Each row comes from the steps of one path. Every step used is in the known rows, and no mark comes twice. Write the path behind each row, first mark first.
Known rows:
mone-tafos-pufogit: [ 3.88 -1.03 -1.20 -1.68 -1.80  0.24  1.72 -0.35 -1.28  0.03  1.37  1.14
  2.58 -3.92  1.23  5.31 -4.53 -3.42  0.35 -1.74 -1.25  1.20]
novid-bedisub: [ 1.81  0.40 -1.76 -0.14  0.29 -1.02 -0.23  0.84 -1.40  1.82  0.13  0.30
  0.70  0.48 -1.85  1.24 -1.11  1.36  1.58  1.26 -2.30 -1.14]
tafos-pufogit-bedisub: [ 3.22 -1.28 -5.76  0.98 -0.04 -0.35  1.92  0.32 -3.26  1.18  1.58 -1.48
  1.80  0.04  0.48  1.52 -4.42 -1.62  0.29 -1.20 -2.89  1.98]
vade-pufogit-novid-bedisub-tafos: [ 5.05  1.01  2.06 -2.19 -0.38  1.63  3.13  1.55 -1.49  3.03  2.24  4.16
  2.61 -0.38  1.41  6.54 -4.35 -0.48  1.96 -1.06 -5.16 -6.31]
vade-razo-tafos: [-0.74 -2.28  4.47 -0.60  0.20  0.83  0.10 -3.02  1.49  0.96  1.03  0.35
 -0.90  1.10 -3.23  2.44  0.09 -2.89 -1.87 -0.05  0.91 -1.88]
vade-tafos-pufogit-novid-bedisub: [ 4.04 -3.31  0.56 -1.46  0.02 -0.51  3.74 -1.33 -3.72  2.28  0.52  3.39
  1.85 -2.35  0.98  6.70 -3.60 -2.50  2.50 -2.99 -7.34 -1.91]
vade-pufogit-bedisub-mone-tafos: [ 6.45 -1.14 -2.41  1.95  1.93 -1.39  0.51 -0.16 -1.84 -0.54  0.70  3.35
  4.73 -7.35  0.07  6.14 -4.14 -2.00  1.97  2.50 -1.18 -3.09]
vade-pufogit-novid-bedisub-mone-tafos: [ 6.59 -0.36  0.99  1.41  1.58 -1.66  2.93 -0.78 -1.95  0.03 -1.93  5.44
  4.08 -8.94  1.78  8.72 -3.31 -0.52  4.26  1.84 -4.92 -6.05]
pufogit-razo-tafos-novid-bedisub-mone: [ 2.57 -1.72  1.33  2.76 -1.60 -5.93  1.58 -0.28 -1.42  3.84 -1.70  0.61
 -0.94  0.97 -1.69  4.32  1.55  0.17  7.02  6.85  1.65 -6.51]
pufogit-razo-tafos-novid: [ 0.03 -2.87  3.90 -0.06 -2.11 -2.58  1.79 -1.00 -0.08  2.74 -0.47 -1.72
 -0.76  4.30  0.59  2.04  0.51 -2.32  4.90  2.42  1.94 -6.09]
razo-tafos-novid-bedisub-mone: [ 2.31  0.75  0.73  1.53 -3.08 -4.15  2.73 -1.15 -1.99  5.31 -1.23  2.37
 -2.21  0.65 -2.17  5.79 -1.50  0.70  6.17  2.05 -0.14 -4.20]
vade-tafos: [ 0.55 -2.90  2.61 -1.86  0.53  0.14 -0.49 -0.83 -0.52  0.43  1.67  2.67
  0.77 -0.88 -1.35  2.69 -0.09 -2.36  0.23 -1.33 -0.75 -0.93]
mone-tafos-novid-bedisub-pufogit: [ 4.18  2.25 -0.34 -2.22 -3.38 -3.08  3.67 -0.67 -4.63  4.11  1.24  0.04
  1.17 -1.95 -0.48  6.02 -2.42 -1.71  4.60 -3.66 -2.75 -4.97]
razo-tafos-pufogit: [ 2.81 -1.31  0.69 -0.49 -2.79  0.35  2.99 -0.82 -0.81  3.42  1.49  1.00
  0.65  1.37  0.56  5.35 -5.49 -2.86  0.26 -2.39 -0.70  0.83]
mone-tafos-pufogit-bedisub-novid: [ 5.99  2.36 -2.24 -2.14 -1.92 -0.68  2.77  0.50 -2.58  2.20  1.80 -0.39
  2.48 -4.34 -1.43  7.73 -2.52 -5.42  1.47 -2.43 -3.89 -1.45]
novid-bedisub-mone-tafos-pufogit-razo: [ 6.62 -2.30 -3.31  2.44  0.35 -4.91  0.42  1.08 -2.01 -0.22 -0.21  1.85
  3.66 -7.20 -0.28  6.02 -0.51 -1.44  3.46  7.69  0.12 -1.57]
vade-razo-tafos-novid: [-1.84 -2.59  5.06 -0.31 -1.89  0.03  2.86 -3.80  0.13  2.45  0.34 -0.53
 -3.36  3.81 -2.79  2.72  0.37 -3.56  1.40 -2.23  0.66 -3.26]
razo-tafos: [ 0.79 -0.22  2.96 -1.52 -1.55 -0.08  0.31 -0.93  0.84  2.81  0.42  0.87
  0.49  1.41 -0.54  3.28 -2.80 -1.04  0.66 -0.53  0.37 -2.34]
tafos-novid-bedisub: [ 0.74 -0.15 -1.27  0.02 -1.90 -1.86  2.49 -0.06 -2.99  3.13 -0.40 -0.38
 -1.72  3.24 -1.46  1.42 -0.80  0.63  4.89 -0.68 -2.38 -2.61]
mone-tafos: [ 1.80  0.19  1.15 -2.63 -0.30 -0.12 -0.90 -0.65  0.10 -0.64  0.33  0.92
  2.43 -3.91 -0.04  3.23 -1.64 -1.67  0.88  0.15 -0.25 -1.90]
pufogit-razo-tafos-bedisub: [ 0.11 -3.69  0.27  0.09 -0.11 -1.75 -0.33 -1.39 -0.21  4.05  0.79 -0.96
  1.70  4.26 -0.54 -0.01 -0.77 -0.89  2.87  3.61  4.18 -3.71]
mone-tafos-bedisub: [ 0.94 -0.99 -2.13 -2.04 -0.41  0.16 -0.33 -1.78 -1.38  2.04  1.10  0.87
  2.33 -1.54 -0.50  1.52 -2.79 -0.95  2.03 -1.00  1.70 -0.94]
bedisub-tafos: [ 1.00  2.26  1.37 -3.06 -2.03  0.93 -0.75  1.67  0.67  1.73  3.13  1.67
  0.13  0.77 -0.73  1.83 -0.79 -0.43 -1.00  0.27  1.46 -1.47]

Write each row's path:
[ 2.39  3.08  1.60 -3.55 -1.21  0.03  0.88  1.18 -1.26  2.86  1.08  2.08
  0.67 -0.73  0.38  3.98 -1.69  0.93  1.85  0.35 -4.14 -5.45]
pufogit-novid-bedisub-tafos
[ 4.19  2.19 -3.19  0.49 -1.58 -0.58  3.86  1.06 -2.73  2.87  1.35 -1.37
  0.16 -0.47 -1.38  4.43 -0.84 -3.71  0.74 -2.52 -3.57  0.49]
tafos-pufogit-bedisub-novid
[-1.64 -3.39  1.36 -0.10  0.16  1.07  0.73 -4.23  0.02  3.65  1.70  0.36
 -1.09  3.52 -3.83  0.58 -0.88 -2.16 -0.74 -0.91  3.03 -0.91]
vade-razo-tafos-bedisub
[ 4.72 -2.44 -0.27  1.77  0.42 -2.72  3.69 -1.32 -3.64  1.59 -0.79  5.25
  0.94 -6.25  0.64  7.67 -1.60 -1.33  3.12  0.18 -5.37 -1.20]
vade-tafos-pufogit-novid-bedisub-mone
[ 1.08 -2.57  3.44 -0.25 -0.01 -1.86 -0.98 -0.18  1.41  1.25  0.09 -0.93
  1.64  1.74  0.15  1.81  0.24 -1.59  1.65  4.46  2.16 -4.66]
pufogit-razo-tafos
[ 1.60 -0.24  1.56 -1.52 -3.55 -1.90  2.88 -0.98 -2.09  5.84  0.10  0.43
 -1.35  4.59 -2.03  4.72 -3.61 -0.50  5.54 -1.29 -2.12 -4.97]
razo-tafos-novid-bedisub
[ 3.61  2.60 -1.88  0.05 -0.72 -2.21  1.99  0.61 -3.37  3.29  1.51 -0.03
  1.11 -0.94 -1.00  2.51 -0.99  0.72  0.31 -1.65 -2.45 -1.42]
novid-bedisub-pufogit
[ 0.81  1.21 -3.26  0.87 -1.01 -1.02  2.79 -1.31 -3.49  4.31  2.05 -0.56
  0.42  1.06  0.24 -0.50 -0.93  0.13 -0.12 -3.76  1.91  0.66]
tafos-bedisub-pufogit
[ 4.42 -4.67  2.77  1.12 -1.19 -2.06  3.96  0.18 -1.65  4.70  0.87  0.68
  1.77  5.28 -0.49  5.82 -3.37 -2.52  6.61  2.32 -1.42 -8.13]
vade-pufogit-razo-tafos-novid-bedisub
[ 4.38 -0.03  0.28 -1.03 -1.80 -4.96  2.59  0.16 -4.06  2.69  0.81 -1.69
  2.30 -1.73  0.33  4.68  0.52 -2.37  5.53  1.31 -1.08 -7.34]
mone-tafos-novid-bedisub-pufogit-razo
[ 2.28 -3.56 -1.72  2.20  0.20 -1.36  1.54  1.00 -0.74 -0.81  0.62 -1.51
  1.30  0.14  1.70  0.49  0.17 -2.31  0.48  3.08  0.80  0.66]
tafos-pufogit-razo
[ 1.44 -3.59  2.26  0.39 -1.21  1.17  2.86 -2.90  0.08  1.62  1.96  0.54
 -0.73  1.02 -2.02  4.59 -2.53 -4.51 -2.38 -2.01 -0.17  1.25]
vade-razo-tafos-pufogit
[ 1.52  0.73 -2.19  3.09 -1.54 -4.02  2.40 -0.17 -2.83  2.50 -1.73  1.53
 -2.56 -0.91 -1.85  2.41  1.22  1.73  5.39  2.39 -0.48 -1.84]
tafos-novid-bedisub-mone
[ 2.42 -3.43 -1.07  0.45  0.20  0.46  1.94 -2.56 -1.81  2.14  2.58 -1.01
  0.79  1.21 -2.72  3.97 -4.16 -4.48 -1.57 -1.38 -1.96  0.18]
vade-razo-tafos-pufogit-bedisub
[ 4.73 -0.52 -0.06  4.01  1.98 -1.60  3.78 -0.16 -2.09  0.71 -2.33  4.45
  1.77 -5.18  1.84  5.52 -1.48  1.30  3.37  1.75 -4.53 -4.23]
vade-pufogit-novid-bedisub-mone
[ 2.19  2.23 -1.92 -3.08 -0.72  0.30 -1.56  1.84 -1.32  2.25  3.73  0.11
  1.54  0.81 -1.27  1.34 -2.37 -0.49 -0.27  1.10 -0.39 -2.47]
pufogit-bedisub-tafos
[ 2.79  2.60 -0.54 -3.23 -1.97 -0.08 -0.91  2.40 -0.69  3.49  3.32  2.04
  0.78  1.18 -2.60  3.12 -1.73  0.82  0.56  1.75 -0.84 -2.35]
novid-bedisub-tafos
[-0.01  2.39 -0.78  0.02 -1.56  0.01  2.47 -0.46 -0.86  4.35  0.58 -0.04
 -1.73  1.87 -2.62  1.07  2.64 -1.43  1.54 -2.20  1.43 -0.55]
tafos-bedisub-novid
[ 4.43  0.10  1.52 -0.04 -0.85 -4.06  1.17  0.59 -1.89  4.65  1.56 -1.07
  2.88  0.90 -0.88  4.38 -0.73 -0.96  2.10  2.83 -0.30 -6.08]
novid-bedisub-pufogit-razo-tafos
[ 4.76 -0.46 -3.60  2.62 -1.31 -2.70  2.21 -0.80 -2.63  3.43  0.64  1.29
  1.50 -2.51 -0.25  5.77 -5.00 -1.57  1.46  1.47 -0.51  0.45]
razo-tafos-pufogit-bedisub-mone
[ 2.56  0.01 -0.17 -2.57 -2.25 -1.90  1.57 -0.60 -2.76  2.43 -0.12  0.54
  0.71 -0.61 -1.30  4.67 -2.48 -1.19  5.76 -0.76 -2.82 -4.60]
mone-tafos-novid-bedisub
[ 2.27  3.53 -1.00 -0.39 -0.31 -0.93  1.19  0.87 -1.35  2.14  0.38 -1.47
 -0.15 -0.47 -2.63  2.43  2.07 -2.07  1.06 -0.62 -2.57 -2.52]
pufogit-bedisub-novid
[ 3.60 -4.59  3.84  1.14  0.71 -0.18  1.43  0.32  1.13  1.53  1.20  1.16
  3.48  2.08  1.21  4.38 -2.46 -3.15  1.79  3.19  1.04 -5.54]
vade-pufogit-razo-tafos
[ 0.02  1.89  1.85 -2.84 -4.18  0.18  1.91  0.75 -0.87  3.22  2.60  0.87
 -2.47  3.45 -0.56  2.12 -0.57 -1.10  2.34 -1.70  1.33 -2.86]
bedisub-tafos-novid
[ 1.38  0.80  0.12 -0.48  0.87 -1.03  1.58 -0.54 -1.87  1.14 -2.02  0.45
  0.74 -1.39  1.12  2.14 -0.96  1.45  2.96  0.08 -5.49 -4.14]
pufogit-novid-bedisub
[ 4.24  0.36 -2.97  3.58  0.04 -2.98  4.20 -0.46 -3.28  1.20 -2.39  2.50
  0.16 -5.59  1.94  5.18 -1.64  0.99  2.85  1.35 -4.47 -0.24]
tafos-pufogit-novid-bedisub-mone
[ 2.01  0.78 -4.27  3.25  1.59 -2.96 -0.86  0.09 -1.78 -0.12 -0.81  0.59
  0.69 -3.78 -0.78  0.55  0.42  1.20  1.20  3.74  0.17 -0.30]
pufogit-bedisub-mone
[ 2.86 -5.88  0.93  1.59  0.70 -0.08  2.01 -1.01 -0.37  4.18  1.92  0.97
  3.45  4.50  0.34  2.32 -3.46 -2.31  2.83  2.05  3.28 -4.62]
vade-pufogit-razo-tafos-bedisub
[ 2.82 -0.20  3.22  0.16 -0.98 -3.06  1.33 -0.20 -0.51  2.98  1.35 -1.44
  2.13  0.33  1.09  3.26  0.23 -2.28  0.52  1.61  2.00 -4.96]
bedisub-pufogit-razo-tafos
[ 2.85 -6.46  0.99  0.32  0.77 -1.30  0.99  0.05 -1.23 -0.41  2.22  1.20
  2.21 -0.58  0.34  3.07  0.27 -4.49  0.56  1.95 -0.04 -0.22]
vade-tafos-pufogit-razo
[ 4.99  0.37 -0.13  1.97 -1.57 -3.05  4.48 -1.46 -2.49  4.06 -2.00  3.27
  0.60 -4.09  1.43  8.44 -4.36 -0.17  3.59  0.88 -4.28 -2.43]
razo-tafos-pufogit-novid-bedisub-mone
[-0.24 -0.52  3.43 -1.31 -3.62 -0.79  2.99 -1.82 -0.72  4.25 -0.03  0.04
 -1.97  4.24 -0.22  3.54 -2.54 -1.76  4.03 -2.57  0.18 -3.72]
razo-tafos-novid
